Every row comes from one small tree of marks. Brackets hold a mark, then the marks that hang from it, in alphabetical order. Every link used is in the known rows. Which tree was each row made from?
Known rows
(pazelug (tibiv (mureb (bafuv zarugog) gasep))):  3.78 -1.29  1.66  1.17  0.53  1.54  0.07 -2.27 -0.78 -1.01 -0.85 -0.09  0.72 -1.30 -1.89 -1.63  0.96  0.90 -3.29  0.22  0.35  2.07  0.65 -1.04 -2.31 -0.54  4.63 -2.57
(mureb gasep): -2.23 -1.37 -0.06  1.24  1.42  1.05 -2.47 -2.75 -0.77 -0.40 -0.07  1.77  1.27  0.61 -1.70 -2.47  0.63  0.61 -1.50  3.19  1.99 -0.53  0.69 -0.68  0.60 -0.10  2.18  0.06
(pazelug (tibiv mureb)):  2.69 -2.45  1.10  2.15  0.66  1.36 -0.38 -2.09  0.30 -0.32  1.50 -1.40  1.60 -0.14  0.15 -2.62  0.31  0.89 -1.05  0.88 -0.77  1.00  1.63 -0.70 -1.49  2.40  3.30 -1.33
(reseva (zarugog novit tizo)): -0.95  0.65 -0.18 -0.34  0.35 -1.81 -1.16 -2.61 -0.83 -0.05  0.93 -1.96  2.10  1.00  1.32 -3.10 -2.68  0.24 -0.28  0.22 -0.22  0.28  1.36  0.79  1.45  5.77 -1.27 -0.08
(tibiv (mureb bafuv) pazelug):  0.33 -0.64  0.10  0.64 -2.58  0.79 -1.52 -3.84 -3.13  1.77  0.46 -2.16  0.79  0.69 -2.16 -1.62 -2.33  1.33 -2.33  1.50 -0.34  3.47 -0.90 -3.22 -2.12 -2.02  0.03  0.82
(reseva (zarugog novit)): -0.29 -1.48 -0.04 -0.28  0.81 -1.13 -0.82 -2.43 -1.49 -1.55  1.14 -1.54  0.96  2.30  0.25 -3.47 -3.25 -1.78 -1.78  2.47 -0.38  0.29  0.28  1.34  0.96  4.46 -0.34  0.53
(pazelug (tibiv (mureb bafuv gasep))):  1.20 -0.23  1.40  2.13  0.73  3.38  0.07 -3.22 -2.19  0.89 -0.89 -0.57  0.89 -0.15 -2.79 -2.02 -0.82  1.62 -2.81  0.10 -0.03  1.93  1.10 -1.69 -0.59 -0.04  5.62 -2.36
(reseva (zarugog tizo)): -1.18  0.54 -1.05  0.57  0.89 -1.85 -2.48 -3.13  0.95  0.27  1.01 -0.40  2.91  0.33  1.05 -2.57  0.44  0.97  0.12  0.16  0.23  0.08  3.07 -0.62  1.19  5.14 -1.23 -0.47
(tizo zarugog):  0.07 -2.51 -0.57  0.02  1.51  0.11 -1.75 -0.71 -0.71 -0.18  1.96 -0.53  1.90  1.53  0.87 -1.12 -0.85 -0.16 -0.88  2.35  1.56 -1.88  0.08  0.15 -2.28  0.09 -0.13  0.64
(kopoz (zarugog novit)): -1.45 -3.35 -0.66  0.53  0.18  0.95 -2.64 -0.90 -1.48 -3.51  2.40  0.35  1.23  1.41  0.93 -3.87 -2.66 -2.30 -0.24  3.73  0.07  0.95 -1.50  1.34 -0.45  2.72  1.66  0.90
(gasep mureb): -0.83 -2.60 -1.83  2.43  0.59  0.84 -1.20 -2.57 -1.35  0.49  1.30  0.13  2.60  2.01 -0.68 -3.62  0.08  1.67  0.14  3.50 -0.07  0.04  0.12  0.68 -0.81  0.34  2.27 -0.64
(novit zarugog):  1.66 -2.25 -0.19  0.54 -0.40  0.47 -3.58 -1.58  0.52 -0.79  1.64  0.13  0.87  0.26  0.35 -1.41 -1.18  0.35 -0.97  4.33  3.04 -0.56  2.66 -0.10 -1.16  2.20  0.36  0.05
(kopoz (zarugog novit reseva (tizo ginav))): -2.60  0.77  0.57  0.29  0.31 -2.83 -2.85 -0.84 -1.86 -0.99  0.11 -1.08  2.05  0.65  4.31 -3.09 -1.62 -1.58  0.95  1.06  0.30 -1.07 -2.77  1.92  0.24  3.69 -0.11 -0.15
(mureb (bafuv zarugog) gasep (tibiv pazelug)): -0.42  0.00  0.71  0.86 -1.15 -1.07 -3.54 -1.31  0.11 -1.97  1.44  2.19 -1.20 -0.98 -4.38 -0.20 -0.12  1.72 -3.17  2.31  1.41  2.58 -3.76 -2.09 -0.52 -1.98  0.92  0.57
(novit (zarugog (tizo ginav))):  1.41  1.12  0.09  0.26 -0.28 -2.82 -5.17 -0.94  1.31  0.20 -0.60 -0.35  1.86 -0.64  1.28 -1.13 -1.12  1.69 -0.25  2.67  2.28 -2.30  1.58 -0.68  0.23  2.18 -1.16  0.09
(bafuv mureb (zarugog reseva tizo)):  1.72 -3.48  0.60  0.58 -0.18 -2.62 -1.51 -1.48  0.70 -2.48  2.21 -0.33  3.18 -1.80  5.76 -2.46  4.77 -0.33  1.78 -1.09  2.89 -0.92  2.90  0.80 -2.36  3.27 -1.46 -1.06
(ginav tizo): -1.16 -3.21 -1.31  0.97  1.68 -0.47 -1.76 -2.42 -1.05  0.30  2.00  0.46  1.57  1.08  1.31 -2.94 -0.97 -1.57 -0.76  1.42  0.76 -1.40 -0.37 -0.92  0.47  0.71  0.26  1.40
(bafuv mureb (zarugog novit)):  3.38 -6.45  0.82 -0.11 -0.16 -1.46 -1.26 -0.14 -0.81 -5.84  2.42 -0.49  1.39  0.12  2.42 -3.93 -0.15 -2.48 -0.77  2.15  1.44 -0.39  0.31  1.73 -1.85  1.58 -0.24  0.86
(ginav (tizo (zarugog novit reseva))): -0.69 -2.07  1.03 -1.79  1.68 -1.38  2.05 -0.31 -4.14  2.17  2.25 -3.03  0.88  2.50  4.93 -1.57 -3.51 -3.27 -1.27 -0.63  2.08 -2.74 -3.28  2.50 -2.18  1.24 -0.87  0.32
(bafuv (mureb gasep tibiv) (zarugog novit tizo)):  1.25 -0.99  2.19  0.53  0.07 -1.60 -1.82  1.70  0.73 -4.82  1.86  1.47  0.00 -1.66  0.18 -2.36  1.22  1.15  0.72 -0.64  2.14  0.43 -0.89  1.38  0.49  2.63  1.08 -0.71
(tizo ginav zarugog):  0.54 -1.28  0.03 -0.45  2.40 -2.33 -3.00  0.14 -0.67 -0.63 -0.07 -0.65  1.67  1.86  0.76 -1.14 -1.50 -0.55 -1.58  2.70  0.79 -3.69 -2.11  0.34 -1.24 -1.02 -0.86  1.20
(ginav (tizo (zarugog novit))):  0.08 -2.92  0.32 -1.67  1.83 -0.68  0.74  0.37 -2.93  0.36  2.38 -2.09  0.79  2.19  2.36 -1.98 -4.55 -2.50 -1.73  0.31  1.10 -2.26 -3.04  1.48 -1.45  0.32 -0.57  1.23
(bafuv (mureb gasep (tibiv pazelug)) (zarugog reseva)):  0.37 -2.43  2.82 -0.33 -1.12 -3.07 -1.59  0.45  1.19 -3.89  2.85  2.03 -0.71 -1.85  1.07 -0.96  4.50  0.10 -1.29  0.19  3.14  0.90 -2.71  0.39 -1.85  0.70 -0.09 -0.64
(reseva zarugog): -0.47 -1.62 -0.88  0.50  1.55 -1.13 -2.08 -2.99  0.20 -1.11  1.19  0.12  1.73  1.56  0.06 -2.99 -0.18 -0.93 -1.26  2.34 -0.05  0.24  1.78  0.09  0.66  4.02 -0.29  0.19

Which tree is each row?
 0.90 -1.22 -1.24  1.95 -2.01 -1.25 -2.24 -0.94 -0.46 -1.08  3.00  0.46 -0.01  0.57 -3.49 -1.22 -0.79  2.67 -1.59  2.49 -0.74  3.26 -4.14 -0.63 -1.96 -1.64  1.18  0.03
(gasep (mureb (bafuv zarugog) (tibiv pazelug)))
 3.64  0.13  1.45  1.88 -0.71 -0.04  0.44 -2.91 -0.77  1.67  0.58 -3.02  2.21 -1.82  3.16 -1.11  1.95  1.48 -0.34 -2.66  0.49  1.92  2.01 -0.61 -3.26  2.94  2.13 -2.99
(pazelug (tibiv (mureb (bafuv (zarugog reseva tizo)))))
-2.90 -0.24 -0.09  0.67 -0.44 -0.28 -1.65 -1.65 -1.87 -0.49  2.15 -1.01  2.31  0.46  4.44 -2.93 -0.89 -1.06  1.78  0.55  1.14  0.72 -0.65  1.62 -0.75  4.89  0.60 -0.71
(kopoz (zarugog novit reseva tizo))
 0.71 -1.38  0.99 -1.22  1.79 -2.45 -1.83  0.73 -2.47 -1.19 -0.05 -2.29  0.88  2.63  0.87 -1.72 -4.59 -1.54 -2.08  2.91  0.55 -3.29 -3.64  1.78 -1.00 -0.57 -1.01  1.57
(tizo ginav (zarugog novit))
 0.23  0.74  0.50  0.56 -1.01 -0.75 -2.42 -2.22  0.19  2.24  1.32 -1.33  1.97 -0.82  3.88 -0.59  0.62  1.60  1.04  1.31  4.24 -0.96  3.49  0.23 -1.54  4.36 -0.68 -1.48
(novit (zarugog reseva tizo))
-0.86 -2.13  0.05 -0.98  2.31 -1.19  0.88 -0.98 -2.30  2.56  2.31 -1.42  1.57  1.81  4.79 -0.92 -0.24 -2.38 -0.63 -0.69  2.37 -3.07 -1.74  1.04 -2.50  0.79 -0.78  0.00
(ginav (tizo (zarugog reseva)))
-0.20  0.02  1.71  0.10 -1.77 -1.13 -2.36 -0.64 -1.65 -2.26  1.51  0.57 -2.09 -0.17 -4.29 -0.75 -3.30  0.97 -3.70  2.45  1.08  2.76 -5.38 -0.64 -0.50 -1.56  0.69  0.98
(mureb (bafuv (zarugog novit)) gasep (tibiv pazelug))
 0.76  1.92  0.98  0.16 -0.35 -3.13 -3.78 -1.56  0.16  1.69 -0.60 -1.47  1.74 -0.44  3.76 -0.58  0.00  1.18  0.22  1.63  3.27 -2.66  1.38  0.47 -0.58  3.14 -1.34 -0.94
(novit (zarugog reseva (tizo ginav)))
-1.61 -0.16 -1.31  3.03 -1.97  0.61 -2.11 -1.85 -1.83  0.98  2.80 -0.09  0.38  1.69 -4.17 -1.84 -2.50  3.44 -1.16  2.50 -1.20  3.04 -3.72 -1.29 -0.31 -1.15  2.09  0.19
(gasep (mureb bafuv (tibiv pazelug)))
-0.27 -0.17  2.73 -0.27 -1.77 -3.81 -1.78  0.25  2.01 -2.52  2.63  1.58  0.47 -3.17  2.14 -0.57  4.99  1.99  0.25 -1.92  3.26  1.00 -1.65 -0.24 -1.38  1.88 -1.17 -1.41
(bafuv (mureb gasep (tibiv pazelug)) (zarugog reseva tizo))
 1.05  0.38  2.10 -1.20 -2.37 -0.99  0.23 -3.57 -3.11  1.84 -1.24 -1.03 -0.01 -0.75 -0.49 -0.30  1.54  0.48 -3.31  0.37  2.26  3.26 -2.12 -1.38 -4.02 -2.64  0.27 -1.41
(tibiv (mureb (bafuv (zarugog reseva)) gasep) pazelug)
-1.68  0.03 -0.33  0.40  0.51 -2.45 -4.22 -0.26 -0.85 -2.48  0.26 -0.04  2.09  0.57  1.95 -3.44 -2.75 -0.82  0.52  2.07 -0.63 -0.65 -2.56  0.87  1.12  2.61  0.07  0.93
(kopoz (zarugog novit (tizo ginav)))
 1.72 -1.35 -0.95  2.53 -0.39  0.64 -0.82 -0.14 -2.91 -1.62  1.95 -0.62 -0.31  2.24 -2.87 -2.65 -3.54  0.99 -0.60  2.62 -0.82  2.36 -3.67  2.06 -1.04 -0.05  3.05 -0.31
(gasep (mureb (bafuv (zarugog novit)) tibiv))
-0.50 -1.78  1.34 -0.80  0.83 -0.37  0.71 -0.64 -3.42  0.99  1.88 -3.22  1.22  2.42  3.47 -1.33 -2.83 -1.68 -0.84  1.46  2.25 -1.94 -1.74  2.65 -2.80  1.54 -0.43  0.10
(tizo (zarugog novit reseva))
 3.50  0.84  2.44  0.59 -0.56  0.87  0.90 -1.88 -1.47  0.08 -0.83 -2.22  0.92 -1.99 -0.83 -1.69 -1.47  2.03 -2.40 -1.86  0.17  2.49  0.19 -0.24 -1.58  1.32  3.58 -2.82
(pazelug (tibiv (mureb (bafuv (zarugog novit tizo)) gasep)))
-0.14 -3.58  0.71  1.43 -1.47 -1.30 -3.29  0.10  1.14 -3.89  4.44  0.95  0.24 -0.36 -0.55 -2.18  0.74  0.90 -0.19  1.45  0.61  1.16 -1.58 -1.43 -0.11  1.40 -0.35  1.46
(bafuv (mureb (tibiv pazelug)))
-0.96 -2.19  1.18  2.30  1.30  0.97 -2.45  0.41  0.27 -3.73  1.76  2.84  0.01  0.01 -1.79 -2.64  1.97  0.67  0.19  1.32  1.82 -0.07  0.06  0.03  1.30  1.36  3.02 -0.30
(bafuv (mureb gasep tibiv))
 0.76  2.00 -0.72  1.60 -1.69 -4.45 -3.83 -0.29  0.26 -0.12  0.82 -0.06  0.82 -0.43 -2.49 -0.95 -0.85  4.16 -0.86  0.90 -1.41  1.61 -5.25 -1.04 -0.48 -1.68 -0.40 -0.16
(gasep (mureb (bafuv (zarugog (tizo ginav))) (tibiv pazelug)))
-0.01 -0.54  1.87 -1.24  1.68 -2.87 -0.47  0.16 -3.67  0.49 -0.21 -3.40  0.85  2.79  3.43 -1.40 -3.41 -2.05 -1.62  1.93  1.51 -3.78 -4.05  2.86 -1.91  0.48 -1.16  0.70
(tizo ginav (zarugog novit reseva))
-0.55  1.65  0.45 -0.58  1.11 -4.33 -2.37 -1.78 -0.84 -0.74 -0.94 -2.03  1.97  1.33  1.12 -3.12 -3.30 -0.25 -1.17  0.71 -1.06 -1.43 -0.82  0.97  2.40  4.57 -1.94  0.51
(reseva (zarugog novit (tizo ginav)))
 0.16 -0.45 -0.32  1.77 -2.13 -1.69 -0.95 -1.53 -1.56  0.52  2.76 -0.52  0.03  0.71 -1.02 -0.89  0.33  1.89 -1.08  1.54  0.26  2.81 -4.36  0.52 -2.81 -0.52  0.90 -1.00
(gasep (mureb (bafuv (zarugog reseva)) (tibiv pazelug)))
 0.53  0.90 -0.23  1.39  0.36 -3.57 -3.47 -2.84 -1.38  0.71 -1.24 -1.42  2.16 -0.29  2.54 -1.29  0.73 -0.05 -0.45  0.44  1.26 -1.39 -0.56 -0.49 -0.96  0.35 -1.20 -0.01
(mureb (bafuv (zarugog reseva (tizo ginav))))
-0.83  0.49  0.29  0.90  0.47 -2.93 -3.36 -1.58 -1.42 -0.33 -0.58 -1.86  1.92  0.82  0.94 -3.07 -3.44  0.79 -0.28  2.02 -0.02 -2.03 -1.45  0.13  1.56  1.54 -1.00  1.41
(zarugog novit (tizo ginav))
-2.01  0.09  0.59  1.16 -0.33 -0.73 -0.75 -3.02 -2.42  1.79  1.36 -2.75  2.17  0.65  3.47 -2.54 -1.55  0.39  1.03  0.52  1.72 -0.63  0.53  1.02 -0.28  3.74 -0.53 -0.08
(zarugog novit reseva tizo)
-2.10 -1.10 -0.87  0.60 -0.27  0.15 -3.12 -1.03 -0.69 -2.08  2.23 -0.02  2.45  0.13  1.89 -3.46 -2.20 -0.30  1.12  1.58  0.30  1.10 -0.49  0.62  0.05  3.82  0.79  0.32
(kopoz (zarugog novit tizo))
-0.25 -0.65  0.83 -0.49  2.19 -2.85 -1.73 -0.49 -1.83  0.92 -0.17 -1.69  1.69  2.01  3.14 -0.72 -0.37 -1.42 -1.09  1.92  1.75 -3.97 -2.34  1.45 -2.16 -0.05 -1.08  0.34
(tizo ginav (zarugog reseva))
-0.58  2.13 -0.13  2.43  0.43  0.10 -3.67 -0.98  0.40 -0.80  0.28  2.14  0.15 -1.32 -3.16 -0.64  0.91  2.78 -0.10  0.27  1.55  1.49 -0.44 -1.42  0.58  0.36  1.98 -0.78
(mureb (bafuv (zarugog tizo)) gasep tibiv)
-0.83  1.71 -0.45  0.22  1.62 -4.34 -3.68 -2.40  0.99 -0.18 -0.99 -0.43  2.61  0.67  1.01 -2.42 -0.11  0.45 -0.67  0.66 -0.73 -1.85  0.79 -0.42  2.13  4.09 -1.81  0.07
(reseva (zarugog (tizo ginav)))
-0.47  1.72 -0.50  1.88 -2.67 -2.42 -1.19 -1.72 -0.76  1.94  2.66 -0.99  1.06 -0.58  0.12 -0.37  0.97  3.90  0.48 -0.55  0.44  2.96 -3.42 -0.27 -2.34  0.60 -0.11 -1.58
(gasep (mureb (bafuv (zarugog reseva tizo)) (tibiv pazelug)))
